Each row comes from the steps of one walk. Every step used is in the known rows, and no mark comes twice. Write the walk behind each row, first mark first.
Known rows
X/Z: [-0.42 +0.40 +1.41 -1.02 +0.86 -1.43 -3.95 -1.91 +0.45 +0.91 +3.10 -0.05 -0.79 -1.70 +2.42 -0.63 +1.83 +0.17 +0.14 -2.26 +1.67]
B/X/Y: [+0.25 -0.31 -3.46 -1.63 +1.62 -1.58 +2.09 -0.60 +1.90 -0.08 +1.49 +1.27 -3.49 +1.03 -2.33 -0.82 -4.38 -0.17 -2.71 -2.40 +1.75]
P/J: [-0.86 -0.82 +2.31 -0.58 +0.86 -0.12 -1.70 -0.77 +2.26 -0.29 +2.45 -2.07 -1.21 -0.77 +2.51 +0.20 +0.33 +0.64 +2.22 +0.12 +1.56]
Z/X: [+0.94 +0.49 -0.56 -1.31 +1.39 +2.64 -2.39 +1.07 +0.20 +2.66 +2.82 -1.05 -1.01 -0.08 +0.56 +0.50 +0.99 +0.87 -1.58 -0.09 +2.73]
Z/X/Y/J: [+1.85 -0.97 -2.09 -1.54 +0.76 +1.39 +0.63 -1.83 -0.96 +1.19 +2.51 +0.59 -4.33 +0.73 -2.31 +1.65 -0.51 +2.94 -3.32 +1.37 +0.41]
B/X/Y/J/Z/W: [+0.40 +0.04 +0.79 -0.63 +1.28 -4.89 +0.07 -4.07 +3.34 -0.93 +0.14 +0.01 -4.27 +0.67 -2.50 +1.48 -2.44 +0.88 +1.13 +0.45 +1.91]
B/X/Z/J/Y: [+0.73 -1.86 +1.03 -0.19 +1.56 -5.13 -2.95 -0.49 -1.05 +0.94 +2.21 +0.39 -2.34 +0.81 +2.68 +0.45 -0.41 +0.12 -0.05 -2.16 -0.92]
P/X/Z/J: [+0.36 +0.54 +2.38 -0.21 +1.66 -1.39 -5.27 -2.97 +0.11 -1.42 +1.79 -2.41 -2.03 -0.10 +4.96 -0.04 +0.56 +0.67 -0.14 -2.41 +0.37]
V/P/X/Z/W: [-0.83 +1.13 +3.69 +0.53 +2.42 -0.72 -5.58 -4.52 +1.82 -1.46 -3.40 -4.62 +0.42 -0.25 +4.33 -0.48 -0.06 +0.17 -0.05 -0.51 +1.88]
V/Z: [-1.84 +0.99 +4.79 -0.69 +2.14 -0.26 -2.34 -1.98 +0.80 -0.77 +0.22 -1.35 -0.66 -0.71 +1.75 -0.62 +0.84 -0.29 +3.91 -1.08 +3.11]
Y/X: [-0.67 +0.68 +0.80 -0.75 +2.40 +1.90 -0.69 -2.16 +1.30 +2.24 +2.86 +0.58 -1.45 +0.29 -0.82 +0.22 -0.12 +0.68 -1.00 -2.46 +2.08]
J/Y/X/B: [+0.55 -2.37 +1.16 -0.69 +2.34 +2.65 +2.68 -1.73 +0.61 +5.04 +1.61 +2.25 -2.73 +1.57 -1.76 +0.90 -1.01 +0.25 -3.78 -4.57 +0.09]
V/P/X/Y/J/Z: [-0.09 -1.43 +3.17 -0.37 +2.49 -0.13 +3.41 -7.17 +0.56 -1.29 -2.26 -1.64 -5.20 +0.98 -1.53 +1.58 -3.35 +2.24 -3.14 +2.68 +1.41]
V/P/J/Y/X/Z: [-0.42 -3.14 +5.87 +0.99 +2.56 -0.60 -0.41 -5.47 -1.66 +0.85 -1.95 -1.33 -1.55 +0.58 +3.60 +0.95 +1.27 +1.21 -2.81 -0.01 -1.90]
B/X: [-0.67 +0.36 -2.52 -1.20 +1.77 -0.90 -0.40 +0.87 +2.16 +2.03 +3.25 +0.43 -1.82 +0.34 -0.98 -0.83 -1.81 -0.28 -0.64 -2.42 +2.63]
V/P: [-1.63 -0.33 +1.88 -0.35 +2.23 +0.08 +0.28 -0.02 +0.95 +0.86 -1.12 -2.03 -0.41 -0.56 +0.47 -0.45 -2.29 +1.03 +1.43 +0.75 +3.20]
J/Z: [-0.69 +0.42 +3.84 -1.07 +1.55 -0.92 -1.35 -1.83 +2.30 +1.24 +2.08 -0.54 -1.61 -1.18 +0.33 +0.69 +0.41 -0.13 +1.94 +0.09 +4.02]
Y/X/P/J/Z/W: [-1.32 +0.34 +5.13 +1.43 +1.71 -1.63 -4.83 -5.96 +1.84 +0.11 -3.72 -2.58 -0.56 -0.73 +2.73 +0.50 +2.28 +1.12 +2.35 -1.03 +2.03]
V/P/X/Y: [-0.29 -0.67 +0.33 -0.78 +2.81 +1.55 +2.12 -3.86 +1.00 -1.83 -3.25 -2.34 -2.81 +1.32 -0.34 -0.26 -5.16 +0.94 -3.74 +0.40 +1.79]
P/J/Z/X: [+1.17 -0.80 +4.41 -0.40 +1.02 +1.38 -2.07 -1.66 +1.04 +1.19 +1.29 -2.82 -2.27 -0.49 +3.24 +1.59 +2.55 +0.60 -0.63 +1.91 +2.38]
W/Z/J/Y: [-0.36 -0.93 +4.33 -0.34 +0.74 -2.49 -3.90 +2.15 -1.09 -2.68 +2.08 -2.14 -0.24 +1.05 +2.18 +1.86 -1.22 +0.71 +5.00 +1.23 +2.34]

Which walk is each row?
[-0.31 -1.37 -0.17 -0.58 +2.32 +1.05 +2.92 -5.22 +0.16 -1.49 -1.75 -1.53 -4.39 +1.39 -1.85 +0.79 -4.06 +2.78 -3.52 +1.74 +0.49] => V/P/X/Y/J
[-0.17 -0.30 +4.74 +0.16 +2.49 -1.61 +0.24 -7.36 +2.49 -2.48 -4.58 -3.57 -3.55 +0.97 -0.50 +2.03 -3.18 +1.98 +0.02 +3.28 +2.00] => V/P/X/Y/J/Z/W
[-0.40 +1.14 -1.85 -0.48 +0.18 +1.74 -5.92 +1.34 -3.30 -0.08 -0.29 -1.87 +0.45 -0.18 +1.10 -0.63 +1.92 +1.51 -0.92 -0.55 +4.10] => W/Z/X/P
[-1.45 -0.83 +0.28 +0.63 +1.55 +0.83 -2.23 -3.90 -0.49 +1.32 -0.83 -0.46 -1.40 -0.29 +1.41 -0.69 +1.40 +1.95 -1.11 -2.58 +0.43] => Y/X/P/J
[+0.84 -0.33 +2.13 -0.93 +1.57 +1.05 +0.04 -3.77 -2.10 -0.99 -0.33 -0.43 -4.21 +0.74 -0.60 +1.11 +0.74 +2.23 -1.35 +1.11 +0.57] => V/Z/X/Y/J
[+0.64 +0.47 +3.51 -0.71 +1.60 -1.54 -1.86 -7.32 +3.46 -2.22 -0.52 -1.90 -3.88 +0.76 -0.88 +2.38 -1.40 +1.33 +0.24 +1.49 +1.76] => P/X/Y/J/Z/W
[+0.13 -1.90 +3.40 -0.42 +1.70 -2.43 -2.03 +0.70 +0.14 +1.00 +1.83 -0.85 -1.30 +0.53 +1.49 +1.76 -1.46 +1.05 +3.64 +0.69 +0.86] => Z/J/Y
[+1.31 +0.00 -1.04 -1.44 -0.14 +1.19 -1.33 -0.41 -2.16 -2.27 +2.53 -0.73 -3.34 +1.19 -1.48 +1.75 -0.37 +2.62 -2.13 +2.00 +2.02] => W/Z/X/Y/J
[+0.33 +0.19 +0.26 -0.37 +1.24 +0.76 -3.64 -1.75 -1.62 +3.52 -1.03 -0.79 -1.27 -1.07 +0.71 +0.04 +2.46 +1.25 -2.05 -0.01 +3.57] => J/Z/X/P
[+0.42 -1.69 +3.64 +0.21 +1.48 +0.51 +0.02 +0.99 -1.30 +0.05 +0.51 -0.20 -2.23 +2.42 +1.09 +1.45 -1.81 +0.70 +0.71 -3.83 +0.84] => W/Z/J/Y/X/B
[-1.00 -0.88 +2.26 +0.82 +1.49 -1.42 -4.34 -1.06 -3.85 -1.02 -1.21 -0.60 -0.43 +1.50 +0.99 +0.92 -0.04 +1.99 +1.64 -1.41 +1.22] => W/Z/J/Y/X/P
[+1.73 -1.42 +1.29 -0.75 +0.82 +2.07 +1.52 -1.28 +0.01 +4.87 +2.25 +0.42 -4.72 -0.06 -0.83 +1.62 +1.97 +1.83 -3.00 -0.99 +1.69] => Y/J/Z/X/B
[+1.52 -0.61 -1.73 -1.15 +1.07 +3.89 +0.45 +2.07 +0.42 +4.47 +1.39 -0.20 -2.45 +0.13 +0.33 -0.24 -0.01 +0.48 -3.17 -3.39 +2.13] => Z/X/B
[-1.48 +0.12 -4.86 -0.49 +1.42 -1.66 -1.88 -0.16 -0.15 +2.61 +0.20 +0.93 -1.29 -0.24 -1.29 -2.13 -1.25 +0.59 -1.34 -3.50 +2.43] => B/X/P
[+0.16 +0.37 +2.87 +0.26 +2.05 -1.88 -3.64 -2.85 -0.82 +0.16 +2.20 -0.26 -2.06 -0.31 +3.55 +0.17 +1.25 +1.33 +0.21 -3.62 -0.02] => Y/X/Z/J
[-0.55 +1.55 +2.93 -0.43 +0.88 -3.11 -7.19 -2.13 +2.31 -0.32 +0.94 -1.92 +0.73 -1.71 +3.59 -0.25 +1.86 -0.14 +3.22 -1.72 +2.18] => X/Z/W
[-1.06 -3.00 +1.34 +0.09 +0.74 -1.25 -2.83 -2.34 -0.99 +1.48 -1.04 -0.76 -0.65 -0.31 +1.67 +0.29 +1.01 +1.42 +0.85 +0.45 -0.03] => X/P/J/Y
[+0.01 -1.95 +6.71 +0.75 +3.21 +0.26 +1.39 -2.50 -1.12 +1.32 -2.10 +0.01 -3.10 +1.95 +1.92 +0.84 -0.81 +0.23 +1.39 -4.50 -0.64] => V/Z/J/Y/X/B
[+0.12 +0.04 -0.29 -0.13 +1.34 -4.63 -3.35 +0.11 -0.04 -0.11 +2.64 -0.36 -2.32 -0.26 +3.42 -0.91 -0.64 +0.18 +0.71 -3.57 +0.59] => B/X/Z/J
